Each row was made from one small tree. The marks that hang from a mark follow it in brackets, in alphabetical order. Every link used is in the known rows. Write each row's tree.
Known rows
W{K{B V}}: [ -5 -11  -7  -5  25  -6  -1   8   0   3   3 -18  33  19  20  -2 -12  11
 -14]
X{S{H K} V}: [ -1  50 -24  28  36  -3  -2  12   6 -18  -2 -12  24  18  20 -13  16   8
  -9]
W{K}: [ -3   2   5   2  23 -13  19   3   2   4   4  -3  39  14  28  -9   2  20
 -18]
K{B S{H} W}: [  2 -11 -11  12  28  15 -27  15   2   3  -5 -14  24  18  32   8  -6   9
 -17]
K{W}: [ -4  -4  -2   6  26   3   0  20   2  11  -6 -11  32  12  29   1   5  14
 -18]
U{W{K}}: [  4   8  10   1  29 -18  10   5   2   8  -3   6  36  12  29  -4   2  16
 -16]
V{K{B S{H}} X}: [ -2  20   5  19  -1  11   4   9   1 -12 -14  -3  37  17  19  -2  -5  -6
 -17]
K{B S{X{V}}}: [  1   6  -8  19  24   6  -8   8   4  -2  -5 -15  28  22  18   0  -7   4
 -12]
V{K}: [ -2  14   6   6  12  -4  27  10   2  -4 -13  -2  38  12  23  -6   8   5
 -22]
B{K{S W}}: [ -3  -5   9   1  10   5 -16   7  -2   9  -1   2  28  14  24   1  -4  26
 -13]
B{K{S{H}}}: [ -3   2   9  11  13  -1  -2   1  -3  -5   0   8  27  14  25  -7  -2  28
 -15]
K{B S V W}: [ -5 -22 -12   3  24  20 -36  16   1   8 -10 -26  23  20  11  13 -22   3
  -8]
S{K{W}}: [ -1  13  -5  11  18  -2  -9  12   2   0  -2 -19  31  11  18  -3   3  11
 -14]
K{B S{H} V W}: [ -4 -18 -19  11  26  22 -33  16   1   1  -9 -25  20  20  14  12 -20   5
  -8]
S{H X}: [ -4  13  -6  31  22   1  26   9  -1  -8  -2 -10  31  15  18  -7   8  13
 -16]
S{H K{B W} X{V}}: [  5  31 -33  27  19   7 -16  17   4  -9   2 -32  24  19  16   0   2   3
  -8]
S{H X{V{K{B}}}}: [  2  30 -19  25  17   3  22  14   4 -13  -8 -14  31  19  20  -5   8   3
 -14]
W{K{V}}: [ -9  -3  -1   1  22  -8  15   4   1   2   1 -12  36  16  14  -6  -8  17
 -11]
X{S{H} V{K{B W}}}: [  4  39 -29  14  31  10  -6  23   6  -8  -8 -12  26  21  31  -2  15  -3
 -14]
U{W}: [  2   7  10   8  33 -13   8  11   1   6 -11   4  31   9  28  -3   5  11
 -19]

Write each row's tree
[  4  18 -22  27  15   8 -16  14  -1  -7   4 -31  25  17  15   3   1   3
 -12] -> S{H K{B W} X}
[  4   2  -2  11  25  -3  -8   1   1   2  -4  -8  28  18  12   4 -14   8
  -6] -> U{W{K{B S{H X} V}}}
[ -8   3 -19  13  23  21 -31  28  -3   4  -6 -26  25  20  14   9 -10  -7
  -8] -> K{B V{X{S{H}}} W}
[  3   2  -2   2  10  13 -11  12   4   3 -12 -11  32  16  24   7  -4  -1
 -18] -> V{K{B S W}}
[  2   5  -6   9  20  -2  -1   0   5   1   4 -11  35  22  21  -3  -8  11
 -10] -> W{K{B S{X{V}}}}
[  4  20 -18   9  19   8  -4  17   8  -5 -14 -11  30  19  28   0   1   3
 -13] -> X{V{K{B S{H} W}}}
[  2 -10  -7  14  19  17 -25  13   2  11  -3 -20  27  20  19  11 -10   3
 -12] -> K{B S{X} W}
[  3   7 -11   6  22   0 -25  16   0   2   0 -25  28  14  24   2  -1   5
 -18] -> S{K{B W}}
[ -7  -2  -4  11  14   5  -8   3   0  -5   0 -13  34  21  12  -1 -19   9
  -7] -> W{K{B S{H} V{X}}}
[-10   0   1  12   0  15 -19  10  -4   1  -5  -4  28  15   9   3 -16  20
  -3] -> B{K{S{H} V{X} W}}
[-11  -3   7   5  -1  13 -21   9  -3   7  -5  -5  30  15   6   4 -17  17
  -3] -> B{K{S V{X} W}}
[  3  30 -18  21  18  -5  -6  10   3  -8   1 -28  29  19  10  -5   0   0
 -10] -> S{K{B} X{V}}
[ -6  24 -16  35  12   3   8   4  -1 -18  -2 -29  26  16  -7  -5  -5   7
  -4] -> S{H K{V} X}
[  2  23 -13  11  21   2   7  11   7 -11 -14  -7  31  18  27  -6   2   3
 -15] -> X{V{K{B S{H}}}}
[  1  38 -27  33  15   5   0  13   5 -11  -1 -26  27  17  10  -4   6   9
  -4] -> S{H K{W} X{V}}
[  7   2   5  -3  32 -16  -3   7   1   9  -1   0  34  14  33  -1  -1  10
 -19] -> U{W{K{B}}}
[ -1  15  -1  16  -3  18 -10  16   2  -4 -14  -8  37  17  21   6  -6  -6
 -14] -> V{K{B S{H} W} X}
[ -7  -7  -2   6  10  12 -19   8  -3   2  -4  -6  23  16  13   3 -13  24
  -6] -> B{K{S{H} V W}}
[-11  14  -4  14  18   0  11   6   0  -5   2  -9  37  18  10  -7  -5  11
  -6] -> W{K{V{X{S{H}}}}}
